In the rows, zero is written as 128.
Known rows, with every step that occurs:
zarod, fegil: [150 136  77 110 123 114 141 149 152 109 130 128 173 147 160 193 125 138
 165 131 157 132 139 139 153 171 130 121  97 101 154 141 143 130 104 132
 138]
fegil, zarod, tufe, kuguvu: [130 139 129 116 125  69 157 135 153  79 103 130 168 136 174 171 110 153
 126 106 154 140 145 115 106 169 142 137  92  96 130 139 127 157 130 161
 117]
fozel, zuri: [160 125  56 104 116 105 155 149 146 112 156 116 151 137 170 176 111 141
 158 119 167 119 137 162 142 205 106 137 114 118 126 114 126 125 121 135
 127]
metu, sufez, zuri, ruzosub, fegil, zarod, tufe: [130 116 106 150  95  79 184 164 174 110 135 147 192 151 151 167  96 146
 153 105 155 127 158 152 118 156 111 136 106 112 162 150  99 154  99 166
 155]
biven, ruzosub, zuri, sufez, metu: [135 128  69 135 133 118 136 126 179 119 146 146 169 143 145 196  96 178
 168 134 165 102 156 157 153 225 140 136 127 113 160 149 120 119 111 158
 138]
sufez, metu, fozel, zuri: [156 122  43 102 120 124 150 149 144 114 177 142 157 116 150 207  79 165
 162 128 161 137 142 191 134 227 141 155 114 150 155 113 150 110 128 159
 145]
morod, bisak, ruzosub, biven: [168 126  60 142 151 113 127 153 144 124 111 155 148 154 134 217 114 176
 142 147 108 114 140 176 141 218 101 100 139  81 156 150  93 162 133 180
 114]
morod, bisak: [152 147  69 129 155 103 141 143 156 117 125 134 174 135 156 193 114 157
 141 133 151 117 142 153 140 215 108 108 112 101 148 146 100 125 129 153
 123]
ruzosub, zuri, sufez, metu: [139 143  77 120 142 109 145 138 167 114 135 136 156 125 147 184 104 182
 176 140 192 108 150 160 151 227 130 140 123 109 168 136 132 102 106 146
 127]
zuri, ruzosub, fegil, zarod, tufe, kuguvu: [120 129 139 153 108  67 164 138 139  93 107 146 175 147 148 165 114 144
 142 120 142 143 164 117 115 139 123 149  97 108 142 147 110 167 109 166
 131]
zuri, sufez: [143 133  82 122 136 100 141 145 181 102 125 123 150 131 155 171  99 169
 164 112 162  98 151 137 137 224 107 128 113 105 150 139 110  97 122 147
 120]
kuguvu, tufe: [132 131  86 104 136 108 160 134 183 111 166 113 175 142 151 195 112 160
 167 122 173 120 153 140 116 185 111 137 122 108 143 125 107 119 125 134
 120]
zarod, fegil, ruzosub, biven: [148 126  51 147 113 142 147 132 152 105 107 149 171 149 147 207 121 147
 169 137 129 115 122 161 158 169 131 122 106  80 155 125 116 163 119 153
 126]
zarod, tufe: [129 115  94  97 128  91 147 139 169 107 139 122 156 147 170 187 132 152
 160 124 158 136 144 135 124 174 114 122 103 100 146 133 118 134 111 139
 121]
fegil, zarod, tufe, kuguvu, bisak: [125 140 134 107 152  55 150 139 169  99 108 150 172 151 183 177 127 172
 122  95 151 133 154 118 116 179 149 127  87  86 110 127 105 148 132 152
 112]
morod, bisak, kuguvu, tufe, zarod, fegil, ruzosub: [145 165  66 148 142 143 143 138 168 106  96 150 186 149 119 229 118 161
 159 132 162 141 131 117  90 159 176 131 103 101 135 161 117 163 138 152
 124]
kuguvu, bisak, ruzosub: [158 113  83 107 158 108 131 161 179 134 131 143 160 161 166 210 122 164
 148 122 123 110 163 167 140 211 113 126 117  85 131 136 101 115 108 140
 106]
bisak, kuguvu, tufe, zarod: [130 145  91 115 136 119 141 136 186  96 141 118 150 136 134 201 112 172
 173 121 165 134 144 112  74 177 137 145 131 120 142 141 126 111 125 147
 124]
kuguvu, tufe, zarod, fegil, ruzosub: [147 139  88 131 117 148 166 125 170  85 127 132 194 138 140 219 111 135
 177 127 182 123 118 120 109 151 159 137  85 102 143 140 125 157 128 130
 120]
zuri, sufez, metu, fozel: [137 132  69 119 139 120 136 145 181 103 145 148 156 109 136 204  67 192
 168 122 156 116 156 168 128 246 141 146 113 137 178 139 135  84 130 170
 140]
morod, bisak, kuguvu, tufe: [132 160  64 120 160 102 138 146 184 133 134 130 167 151 129 206 118 188
 151 128 153 136 165 137  97 194 128 130 140 105 135 145  99 124 135 155
 124]
ruzosub, zuri, sufez: [141 132  81 130 138 104 156 146 167 109 130 121 156 139 158 177 115 170
 174 126 172  93 141 143 145 216 101 129 130  89 153 144 118  99 116 133
 130]
ruzosub, zuri, sufez, metu, fozel: [135 130  67 127 141 123 153 146 168 110 152 145 163 116 137 209  82 194
 180 134 167 111 145 174 136 239 135 146 130 121 181 143 140  85 124 158
 150]
ruzosub, fegil: [134 119  92 134 117 106 154 143 153  96 146 133 174 146 161 186 128 142
 172 141 149 127 151 167 136 184  96 144 113 106 167 142 117 123 116 130
 129]
fegil, zarod: [134 139  92 129 117 103 165 139 156  96 125 121 176 116 174 187  97 149
 150 104 140 112 149 151 133 187 119 137 103 102 138 135 118 122 125 163
 120]
zuri, ruzosub, biven: [141 123  66 145 126 115 138 134 159 129 138 136 144 134 131 181 107 160
 165 131 124 100 144 146 149 185  84 114 140 107 156 120  93 123  98 176
 136]
zarod, tufe, kuguvu, bisak, morod: [148 123 103  88 167  69 123 143 194 120 112 169 173 158 159 198 163 152
 124 114 146 146 154 126 117 175 147 100  86  98 137 128  97 140 112 143
 116]
biven, gitaf: [136 138  95 109 118 109 133 127 178 101 142 130 162 121 161 163 127 143
 149 127 143 130 164 161 149 193 108 118 109  93 165 140 113  94  96 150
 110]
bisak, kuguvu, tufe, zarod, fegil: [136 152  91 110 128 122 134 145 169 100 131 128 160 150 129 209 126 163
 179 126 173 152 139 101  88 149 164 138 112 113 142 147 150 132 114 136
 138]
fozel, metu, sufez: [152 150  50 109 106  97 156 146 183  96 133 105 182 123 182 180  98 176
 147 104 164  99 169 176 136 206 137 145 106 107 160 143 124 100 116 141
 123]
fozel, metu, sufez, zuri, ruzosub, fegil: [164 131  64 146  96  83 168 163 174 119 134 135 196 148 147 169  94 157
 161 127 170 114 177 186 146 190 117 156 114 133 171 157 114 109  95 147
 147]
sufez, metu, fozel: [139 126  65 112 135 130 141 140 168 106 161 145 170 114 146 216  81 170
 163 135 144 134 150 182 129 221 138 149 115 137 181 133 144  94 120 166
 141]
sufez, metu, fozel, zuri, ruzosub: [155 122  40 121 119 129 151 148 144 137 175 143 155 114 129 199  68 161
 163 126 152 125 153 179 144 213 129 153 122 162 153 113 135 106 106 174
 153]
bisak, ruzosub, biven, gitaf: [151 117  86 122 114 118 116 137 165 111 128 153 135 139 139 188 125 162
 152 139 103 127 160 183 152 196 102 108 136  71 173 143 104 129  99 176
 100]
sufez, metu, fozel, zuri, ruzosub, biven: [153 117  31 133 116 128 143 143 136 137 174 158 139 117 114 202  72 180
 172 133 136 120 141 187 149 214 121 139 140 151 160 101 122 124 116 192
 159]
morod, bisak, ruzosub, fegil, zarod: [149 130  95 162 124 102 158 164 126 106 103 157 189 142 150 219 107 153
 145 131 113 129 162 184 131 187 116 136 106  86 153 173  98 171 139 171
 113]
fegil, ruzosub, zuri, fozel: [130 127  57 150 123 139 172 134 138 104 110 113 169 132 154 206 103 132
 152 146 152 105 122 160 148 186 111 160 134  69 143 150 112  99 104 153
 124]

Rows:
[106 103 111 144  89  87 163 127 153  94 142 149 194 155 169 203 122 147
 162 111 122 140 158 148 124 144 132 141  94  98 140 155 100 179 131 161
 136]  biven, ruzosub, fegil, zarod, tufe
[141 128 116 102 138  75 137 136 164  87 117 128 153 156 167 166 127 152
 133 129 163 142 142 115 107 180 126 130 103 103 142 138 130 143 117 140
 117]  zarod, tufe, kuguvu
[119 116 133 149  99  71 155 126 150  73 121 157 192 166 167 185 117 146
 133 115 126 147 158 127 106 153 144 148  95  99 137 161 112 189 139 163
 132]  biven, ruzosub, fegil, zarod, tufe, kuguvu
[132 105  83 149 106 113 144 132 164 100 157 143 188 162 158 199 120 138
 167 135 123 123 155 164 139 182 105 142 117 107 160 154 105 139 122 143
 137]  biven, ruzosub, fegil
[170 130  69 130 154 112 133 161 153 125 111 141 165 149 148 215 109 155
 137 139 126 120 152 168 134 214 110 115 120  91 147 161 103 143 124 162
 110]  morod, bisak, ruzosub
[173 140  53 110 114  85 161 161 189 105 129 118 187 138 172 174  91 167
 145 113 181 111 158 182 137 219 137 145 109 123 158 148 133  98 117 144
 133]  fozel, metu, sufez, zuri
[138 134 116 100 151  63 141 144 184 110  99 169 186 140 167 201 146 154
 117  91 136 143 159 127 114 162 162 106  75  92 124 128  93 154 123 164
 116]  fegil, zarod, tufe, kuguvu, bisak, morod
[109 116 119 148  96  85 172 139 141 114 130 140 179 136 151 185 119 144
 169 115 136 135 167 139 130 132 112 143  98 105 145 143  95 158 102 164
 135]  zuri, ruzosub, fegil, zarod, tufe
[138 145  64 110 112  86 145 140 130 105 110 106 161 115 160 195  96 163
 147 136 164 124 160 160 152 193 141 165 112 107 136 156 129  78 109 163
 120]  zuri, fozel, metu
[153 134  65 121 126 104 152 170 177  99 132 115 162 139 155 172  73 145
 127 126 168 113 133 154 128 223 108 140 132 103 164 154 119  82 102 164
 152]  metu, sufez, zuri, fozel
[137 131 122  92 168  62 132 139 182 108 122 149 159 170 176 172 143 170
 130 118 162 134 150 116 118 192 135 118  98  92 122 125 106 133 120 129
 115]  zarod, tufe, kuguvu, bisak
[156 109  34 142 110 124 154 150 136 131 168 145 137 131 126 196  86 169
 168 117 118 106 130 171 144 204  92 128 147 131 143 108 107 122 127 181
 160]  metu, fozel, zuri, ruzosub, biven
[141 127  63 154 129 132 172 133 176 105 107 126 171 136 158 190 107 158
 171 123 162  81 135 157 144 212 110 142 121  78 146 144 105 113 122 138
 113]  fegil, ruzosub, zuri, sufez
[157 135  80 143 113 150 150 133 153  79 102 137 183 130 156 208 112 119
 167 131 159 121 111 131 129 167 150 131  76 100 151 148 138 147 116 138
 122]  tufe, zarod, fegil, ruzosub
[160 138  66 113 117  74 149 157 135 114 106 118 164 134 151 190  89 152
 145 146 182 136 147 167 155 206 140 165 117 123 134 160 138  77 109 167
 131]  sufez, zuri, fozel, metu
[144 120 107 168 107  90 178 159 147 120 127 151 191 143 139 176  94 128
 166 129 146 127 156 162 143 171  97 149 110 128 150 148 108 129 104 169
 146]  sufez, zuri, ruzosub, fegil, zarod
[165 121  79 137 136 102 150 155 173 138 134 133 164 150 137 171  96 130
 157 136 159 117 145 145 147 198  92 127 124 134 147 138 114 101  86 161
 142]  sufez, zuri, ruzosub
[150 142 103 110 171  79 131 143 181 105 122 145 167 159 172 170 123 164
 127 119 154 115 150 133 131 216 122 127 110  97 129 127 111 107 123 133
 115]  tufe, kuguvu, bisak
[137 115 143 136 111  73 154 154 135  79  95 152 169 164 160 193 119 148
 137 126 128 156 162 145  99 157 137 157 100  84 146 163 127 189 127 160
 107]  bisak, ruzosub, fegil, zarod, tufe, kuguvu
[157 139  96 120 122 123 138 145 143  83 122 133 168 132 155 196 121 131
 168 133 170 133 115 116 130 169 142 117  85 111 156 148 151 134 109 132
 140]  tufe, zarod, fegil
[138 135  62 145 134 137 159 127 177 111 112 140 169 124 146 195  96 170
 174 137 180  96 146 175 149 223 139 155 116  99 161 135 118 115 111 149
 112]  fegil, ruzosub, zuri, sufez, metu
[167 122  96 122 167  91 116 153 168 114 109 166 140 176 150 193 122 182
 130 132 111 112 148 155 133 220 116 118 135  74 137 129 101 143 126 160
 106]  tufe, kuguvu, bisak, ruzosub, biven
[169 137  43 141 107  90 154 155 179 129 127 137 168 141 139 170  84 182
 153 121 156  95 158 177 154 207 118 128 135 124 162 136 106 115 103 177
 147]  fozel, metu, sufez, zuri, ruzosub, biven
[153 124  66 100 158 105 132 150 196 136 135 159 182 136 157 214 151 148
 151 110 132 117 158 161 145 193 123 100  97 100 146 121  87 107 106 144
 122]  kuguvu, bisak, morod
[141 121 143 153 115  55 169 153 144 102 103 159 179 164 139 159 106 133
 139 130 161 155 152 126 115 154 123 150 101 124 141 153 118 166 110 169
 143]  sufez, zuri, ruzosub, fegil, zarod, tufe, kuguvu
[138 127 118 141  94  62 172 145 118 100 124 145 161 150 152 156 113 138
 142 113 161 144 155 128 119 145 126 158  97 121 116 129 116 184 119 158
 133]  fozel, zuri, ruzosub, fegil, zarod, tufe, kuguvu
[123 129 103 167  99 102 172 143 140 111 130 138 185 125 147 182 101 139
 167 115 129 115 167 154 142 158  99 150 109 112 152 143  99 133 106 167
 135]  zuri, ruzosub, fegil, zarod
[146 131 134 150 133  67 151 158 124  89  81 167 178 165 150 202 120 158
 121 134 127 157 160 146 102 170 140 136  97  81 143 177 108 205 143 171
 109]  morod, bisak, ruzosub, fegil, zarod, tufe, kuguvu
[123 127 104 147 103  99 173 144 141  87 131 135 188 128 168 190 112 145
 166 117 139 126 154 167 133 172 110 153 100 100 154 144 114 136 129 152
 128]  ruzosub, fegil, zarod
[158 113  43 130 113 124 162 157 145 131 169 127 156 125 139 193  81 149
 161 111 134 111 142 161 136 202 101 143 128 141 136 120 120 102 115 162
 156]  metu, fozel, zuri, ruzosub
[141 112 106 148 102 109 163 159 137  98 117 140 178 141 160 212 106 144
 161 124 113 128 165 181 128 173 113 159 109  88 154 158 118 153 123 161
 111]  bisak, ruzosub, fegil, zarod
[137 153  47 119 106  98 167 150 143  98 126  95 175 119 168 191  97 175
 144 127 177 101 152 172 148 196 136 160 134  82 158 162 128  77 102 151
 140]  ruzosub, zuri, fozel, metu, sufez
[146 113  55 140 104 122 157 152 131 128 180 158 166 126 123 200  83 156
 179 139 151 139 160 196 142 197 121 168 120 162 168 124 131 120 109 163
 159]  sufez, metu, fozel, zuri, ruzosub, fegil
[144 170  82 125 150 115 129 150 160 111 117 144 172 150 120 218 125 174
 163 135 172 153 136 103  91 164 167 116 110 111 139 162 131 148 131 147
 140]  morod, bisak, kuguvu, tufe, zarod, fegil
[152 142  77 161  81  78 187 165 160 110 121 136 209 130 154 171  80 159
 155 105 160 110 180 186 144 177 132 165 105 129 157 158 113 122 109 171
 146]  fozel, metu, sufez, zuri, ruzosub, fegil, zarod
[139 155  49 112 102  95 151 151 159  92 120  96 170 112 167 184  81 175
 133 114 165 104 163 165 139 204 140 162 117  97 156 158 122  77 108 161
 131]  zuri, fozel, metu, sufez
[153 138  82 157 120 143 163 137 151  83  91 139 177 136 147 201 115 143
 183 130 179  97 107 124 139 182 149 129  92  84 152 158 136 136 119 129
 129]  tufe, zarod, fegil, ruzosub, zuri, sufez
[160 146  58 132  95  86 142 142 189 126 131 149 166 127 134 147  98 177
 145 120 149 109 175 188 166 201 121 115 130 112 176 145  99  97  85 185
 135]  fozel, metu, sufez, zuri, ruzosub, biven, gitaf
[158 139  59 101 126 100 138 144 159 114 147 136 137 122 150 168  87 175
 165 122 198 114 154 164 147 240 138 148 105 138 140 113 131 117 120 151
 122]  fozel, zuri, sufez, metu
[147 145 103 108 128 120 152 139 160  91 149 126 180 140 139 207 120 148
 179 131 192 137 124 106 111 155 152 124  92 113 148 142 137 144 124 125
 136]  kuguvu, tufe, zarod, fegil
